In the rows, 128 means zero.
Known rows, with every step that occurs:
dubo -> vedat -> nopap -> nebu: [135 145 175 188  85  85  61 101 151 134  85  80 146 136 109 114 119 111
 128 137 150 103]
zole -> dubo -> bupa -> bedez -> nebu -> nopap: [154 154 203 116 130 161 117 114 137 127 144  73 102  95 137 171  85 125
 176 154 147 111]
dubo -> zole: [156 155 154 156  72 131  70  93 159 112 122  64 140 105 133 128 124 142
 138 123 139  76]
zole -> dubo -> dipi: [130 137 146 127 118 171 177  78 164  99 119  42 144 104 144 125 114 125
  99  86 111  80]
zole -> dubo -> vedat -> nopap -> nebu: [140 144 171 201 102 115 120 105 148 138  66  56 148 130 126 101 113 103
 128 114 151 117]
vedat -> nopap -> zole: [155 146 179 176  98 108 101 109 155 125 122  83 138 121 136  94 133 141
 106 146 159  85]
dipi -> dubo -> vedat: [134 130 115 137 105 118 103  78 149 137 155  92 145 108 133 109  93 118
 131  95 102  66]
dubo -> bupa: [136 135 178 115  93 143  72  86 156 127 141  81 142 105 140 131 110 124
 109 106 113  63]
bedez -> nebu -> nopap -> vedat: [161 157 172 179 134  88  94 107 147 131 146  80  91  81 120 146 106 136
 119 156 143 110]
vedat -> nopap -> zole -> dubo -> dipi -> sazi: [136 143 173 171 110 162 187  91 173 112 125  50 146 124 148  70 135 130
  90 125 112  99]
vedat -> nopap -> zole -> dubo -> bupa -> bedez: [140 137 225 153 105 157 138 119 142 127 113  87 117 126 145 109 110 133
 145 151 156 103]
nopap -> zole -> dubo: [150 140 168 148 131 151 180  98 148 123 128  49 146 110 159  99 103 137
  95 107 142  83]
dubo -> bupa -> bedez -> nebu -> nopap -> vedat: [141 150 224 145 125 107  71 114 137 129 160 109  68  90 114 177  90 135
 161 186 139 113]
bupa -> dubo: [121 153 134 139 124 120 143  72 155 102 168  56 152 106 148 125 108 121
 116  86 128  76]
vedat -> nopap -> nebu -> bedez: [132 153 188 163 106  60  84 112 145 131  61  60 135 119 134 127 120 124
 132 141 173 120]
bupa -> bedez: [138 147 165 107  94 117  82  98 146  95 154  67 126 123 115 159  79 139
 143 121 133  73]
bedez -> nebu -> nopap -> zole -> dubo -> vedat: [174 153 170 163 151 144 171 108 140 149 146  77 135 104 145 129 108 127
 134 156 156 113]
nopap -> zole -> dubo -> bupa -> bedez -> nebu: [140 148 220 110 128 166 136 106 136 116 157  73 111 113 145 153  90 150
 149 149 149 102]
dipi -> dubo -> bupa -> bedez -> nebu -> nopap: [132 146 178 106 123 128  77 101 133 138 172 108  88  84 132 155  88 129
 194 173 133  91]
nopap -> zole: [145 141 170 136 115 121 124  94 149 121 151  71 144 114 143 111 111 144
  97 133 140  68]
bupa -> dubo -> vedat -> nopap: [136 153 139 184 101 109 117  84 159 117 144  87 156 127 132 110 125 107
 134  99 137  97]
zole -> dubo: [152 143 144 140 116 149 144  94 153 115 121  35 147 105 147 119  94 126
 104  74 127  82]

Rows:
[150 152 230 150 113 153 116 121 141 121 127  84 103 120 140 131 110 146
 157 160 167 119] : vedat -> nopap -> zole -> dubo -> bupa -> bedez -> nebu
[165 162 156 137 123 113  83 103 150 124 150  67 123  92 126 156 111 133
 136 147 150  93] : bedez -> nebu -> nopap
[120 126 151 119 103 139  90  79 150 140 149  94 130  92 153 103 105 120
 125 103 100  59] : dipi -> dubo -> bupa
[112 156 173 180 126  62 133  92 142 132  94  79 152 128 142 124 121 101
 154 125 165 134] : bupa -> dubo -> vedat -> nopap -> nebu -> bedez
[135 149 163 193 119 110 151  88 152 126 151 100 154 131 143  92 133 119
 125 130 150  99] : bupa -> dubo -> vedat -> nopap -> zole
[157 141 173 180  93 110  96 105 154 137 126 104 148 136 127 100 128 129
 115 144 149  90] : dubo -> vedat -> nopap -> zole
[141 132 145 186 104 106 117  98 148 150 135 114 137 120 138  68 121 126
 130 140 134  84] : dipi -> dubo -> vedat -> nopap -> zole
[165 155 191 142 146 142 165 118 129 133 157  83 115 116 129 158  85 135
 174 176 164 119] : bupa -> bedez -> nebu -> nopap -> zole -> dubo -> vedat
[160 143 176 188 115 139 159 113 153 128 102  59 139 117 153  79 124 134
 103 123 159  99] : vedat -> nopap -> zole -> dubo
[122 150 181 123 123  72 103  96 139 126  89  50 141 114 140 144  99 127
 125 127 156 103] : nopap -> nebu -> bedez
[167 143 147 186  94 138 121 106 158 131  98  69 152 125 131 104 113 110
 120  89 135 103] : zole -> dubo -> vedat -> nopap
[145 152 230 109 129 133  95 114 133 133 173 109  98 104 131 164 102 144
 170 210 161  96] : dubo -> bupa -> bedez -> nebu -> nopap -> zole
[143 134 175 128 109 169 130  91 153 130 119  57 143 101 159 121 103 117
 106  83 116  78] : zole -> dubo -> bupa
[138 146 124 160  84 127  88  86 154 126 130  74 129  92 146  99 116 138
 154 118 125  69] : dipi -> dubo -> zole
[158 149 207 143 150 165 157 109 141 154 137  77 121  87 164 124 118 130
 130 164 155 105] : bedez -> nebu -> nopap -> zole -> dubo -> bupa
[132 150 178 182  89  84  64 104 152 123  82  60 135 121 119 109 122 121
 119 137 160  98] : vedat -> nopap -> nebu
[159 160 196 136 149 141 166 121 131 121 154  64 103 103 139 151  87 146
 166 179 175 116] : bupa -> bedez -> nebu -> nopap -> zole -> dubo
[141 148 181 182 119  89 138 113 140 145  48  58 147 128 144 121 108 106
 140 117 166 139] : zole -> dubo -> vedat -> nopap -> nebu -> bedez
[138 153 198 122 152 164 199 105 141 106 150  71 102 101 136 159 106 144
 161 186 158 114] : bupa -> bedez -> nebu -> nopap -> zole -> dubo -> dipi
